Each row comes from the steps of one walk. Every step used is in the known rows, and no mark comes twice. Write the walk behind each row, first mark first.
Known rows
lale -> nore -> monevum: [ -7  20   3 -14  -7  11  36 -22  28  17   5 -12  27  -2  -5   9 -23 -33
  -7 -15  34 -10 -35  12   4]
vafad -> lale -> nore -> monevum -> keba: [ 14   8 -13  10  -4  20 -19   1   1  14 -28   2  18  -2  -5   7  -9  30
   4 -12  20 -12 -22 -17 -12]
misoz -> votig -> monevum -> nore: [ -5  15  49 -72  -1  11  23  67 -39  11  24 -17  60 -22  16  -6   2   6
 -39  -8  -4 -24  34  20  -1]
nore -> lale: [ -7  -7   7  14   7  -2   7 -21  22  -2  15   4  -6  13   8  -7  -7 -20
  14  26 -44 -30  -9 -14 -27]
monevum -> subo -> zegoda: [ 10 -18  -9   4 -14  24 -28  41  27 -38 -11   1  24 -19  50  -9   4  23
  31  21 -15 -12  45 -17   0]
subo -> monevum -> votig -> misoz -> vafad -> lale: [  7 -36 -32  30  20 -34 -28  18   0 -26 -24  -1 -49   9 -10  12  17  50
  -3  24 -15  31  -7   7  27]
votig -> misoz -> vafad -> lale -> nore -> monevum -> keba: [ 34  -5  -6  50   8  23  15   3  -3  19  -8  12 -40   7 -49  -3   0  34
  -1   1  36  35 -42 -18  -2]
misoz -> vafad -> lale -> nore: [ 26   8  -7  32  38  10  11  16  40  -3  36   4 -31 -24  -8 -27 -15 -14
 -13  39 -16  16 -11 -30  -9]
votig -> misoz: [ -1  -5  -2  14   5 -20  26  12 -18 -10   6  24 -15  19  27 -11 -12 -19
   3   3 -18   5  -2  10   9]
lale -> nore -> monevum -> votig: [-24   9  -9  -6 -14   9   4 -32   8  12  -9 -23  24  18 -15  17 -14 -11
 -18 -19  17 -13 -14  35   4]
lupuziv -> monevum -> subo: [-23   3 -22 -23 -35 -20 -31 -12 -24   9  32   4  18   4  29 -12  13   4
  27  -7   2  26  51 -13  -4]
votig -> monevum -> subo: [-27  -1  12 -67 -23 -17  -6  -2 -23 -11   8   8  22   3  35 -16  -3 -11
  18  13   8  15  45 -31 -10]
nore -> monevum -> keba: [-10   8 -14   1 -25   2  -6 -17   0  16 -26 -18  24  -8   2  -4   7  47
  15 -34  31  -9   6  -8 -10]
votig -> misoz -> vafad -> lale -> nore: [ 32  -4  -6  46  38   3  27  28   9  -3  33  27 -56   5 -18 -18 -17 -17
 -15  35 -10  34 -31 -18   5]
vafad -> lale: [  5  -2 -16   7  23 -22 -31  21  -7 -12   9  17  -7 -15  45 -28  -1  -8
   6   9 -35  -3  23 -20  -9]
lale -> vafad: [  6  28 -28   3  19  -9  31  26  10  -9  -5 -22  13 -21  47 -27 -22 -22
  16   0 -54 -13   4 -15   0]
misoz -> vafad -> lale -> nore -> monevum: [ 20   9 -13  15  15  13  15 -19  37  18  32  -6 -31 -23 -33 -21  -4 -20
  -7   3  30  29 -43 -22  -3]
votig -> misoz -> vafad -> lale -> nore -> monevum: [ 27  -3  -7  30  16   8  32 -10   6  19  27  20 -50   7 -47 -13   2 -30
 -10  -3  31  44 -59  -7   6]
keba -> monevum -> subo -> zegoda: [ 23 -13  31 -21 -20  29 -50  -1  53 -45 -26  24   5 -50  29  12  32   9
  30   6  27 -18  38 -55   8]
lale -> nore -> monevum -> votig -> misoz -> vafad: [ -8  -1  -4  30  -4  11  41 -29   4  20  12 -12 -38  19 -62   5  -2  -8
 -18 -10  33  36 -43  36  13]
keba -> monevum -> votig -> misoz -> vafad: [  0  -7  23  27   3 -15  -6 -45   4 -17   7  21 -62 -15 -44  -2  35   5
 -13  -8  18  26   8 -17  12]
lale -> nore: [ -2  18   3   3  13  15  28  10  33  -1  10   3  21  -6  24   6 -37 -25
  -9  18  -5 -23 -11   7   2]
lupuziv -> monevum -> nore -> lale -> vafad: [ 10  18   8 -17  18  -3  10   7 -14  22  10 -26  55  -7  -2   9  -8 -16
  16  -8 -46 -27   7  15 -11]
misoz -> votig -> monevum -> subo -> zegoda: [  9 -13  14 -63 -28  25 -13  83  -9 -24   7  -5  21 -19  41 -13  18  16
  -4  18 -13  -6  42 -43  14]

Write each row's walk
[-19   4  19 -10  -5 -13 -42 -39  10 -20 -16   5  -7 -28   4  15  26   2
  -7 -15   2 -24  33 -15   3]	keba -> monevum -> votig
[ 23   0  20 -12  22  11  20  30  45 -10 -38 -40  63 -10  19  37 -23  17
  19  24 -50 -65 -25  30  -8]	subo -> monevum -> nore -> lale -> vafad
[ -9 -11  22   4  -7 -24 -23 -33 -21 -19 -23  29 -30   3  -6  20  25  -5
 -10 -19  11  -3  13  -1  14]	keba -> monevum -> votig -> misoz
[-21  -3  -5 -16 -46  10  -8 -24  -4   8  13  -7  -2   4  22 -21  16 -13
  30 -16  23  12  19   1 -27]	nore -> monevum -> subo
[-13   1 -25  -1   3   1 -33 -14  -8  11 -12 -10   1  15 -10  12  -5 -15
 -17 -14   1  -6 -12  19  -2]	vafad -> lale -> nore -> monevum -> votig
[ 20 -18  -5  29 -15  24  11  -9  -7  10  31  19 -62  17 -35 -19   7 -24
  17  14  32  60 -27 -10 -17]	votig -> misoz -> vafad -> lale -> nore -> monevum -> subo
[  7   8 -13 -13  11   4  -2  -7   8  13   4  10   6  -4   3   2 -14 -35
  -5 -14  17   1 -33  -7  -2]	vafad -> lale -> nore -> monevum
[-18  -3  -1   4 -15   1  18 -23 -23  12 -13  -2  -8  46 -27  26 -14 -20
 -18 -25  26   2 -34  54  19]	lale -> nore -> monevum -> votig -> misoz
[-24 -11 -21   3 -21 -25  -1 -22 -44   7 -18   4 -18  40  -6   5  11  -1
  -4 -38  16  15 -11  41  11]	nore -> monevum -> votig -> misoz
[ -2   0 -29  23  10   9 -14 -23  10  18  17 -19 -30  -3 -47  -8   4   2
 -22  -4  11  24 -16   4  -4]	misoz -> vafad -> lale -> nore -> monevum -> votig
[ -9  14 -33  -3 -11 -19 -30  -5 -24  15 -11   0  35 -11  15   0   7  60
  11 -23   2   3  36 -23  14]	lupuziv -> monevum -> keba
[ 11  11  -9  16  20   3  34  -5  22  -1   4 -19  -5   4  18 -17 -21 -34
  25  18 -82 -26 -18 -20 -23]	nore -> lale -> vafad
[-23 -13 -16  25  -1 -23  -6  13 -41 -14 -13   9 -17  37  15   0  -3   5
  -8  -2 -30   5  23  37   8]	monevum -> votig -> misoz
[-14 -26 -23   1  -5 -30 -15   9  -7 -23 -46  -6   8  31  17  39  -3  35
  -3   6  -1  -6  -6  38  35]	subo -> monevum -> votig -> misoz
[-19  14  40 -73  19 -11  14  18 -20  -3   0  -3  82 -21  15   6 -15  -1
 -20  -6  17 -19  34  13   5]	votig -> monevum -> nore
[ -1  -4 -17   1 -10  -3 -19  15  37 -22 -64 -21  47 -15  37  36  -6  91
  18  13   5 -34   7  -5  15]	subo -> monevum -> keba
[-23  -6 -35   0  -3 -48 -25 -12 -62   9   0  15  -4  39  -2  11  12  10
  -7 -28 -12  33  21  28  33]	lupuziv -> monevum -> votig -> misoz
[ 12 -13 -10  55  34   1   0  21 -15  -7  16  16 -56  20 -29  -9 -13   5
 -22  32 -23  34  -8   8   1]	monevum -> votig -> misoz -> vafad -> lale -> nore
[ 13  17  52 -60  16  22  48  63 -27  19  16 -38  43  -3   1  -8  -8 -20
 -16  11 -66 -45  -1   1 -19]	misoz -> votig -> monevum -> nore -> lale -> vafad
[  2 -22 -33  37   6 -21 -14 -15 -38   9   7   7 -66  19 -39 -24  34  11
 -10 -18   9  55  -9   6   4]	nore -> monevum -> votig -> misoz -> vafad -> lale
[ 10   0  86 -10   5  19 -14 -38  34  -6   4  20  27 -30 -27  29  19 -15
   3   4  14 -60   6  -2 -28]	keba -> monevum -> nore -> lale
[  8  15  69 -22   7  10 -17 -14  20  -9  -6  11  44 -57   6  19  16  -2
 -10 -16  30 -46  30   5 -11]	keba -> monevum -> nore
[-14   6   3 -15 -42  33  12 -20  14  14  15  -7  11  15   6   3  -7 -23
  21  -2  34   1  -9   9 -24]	lale -> nore -> monevum -> subo
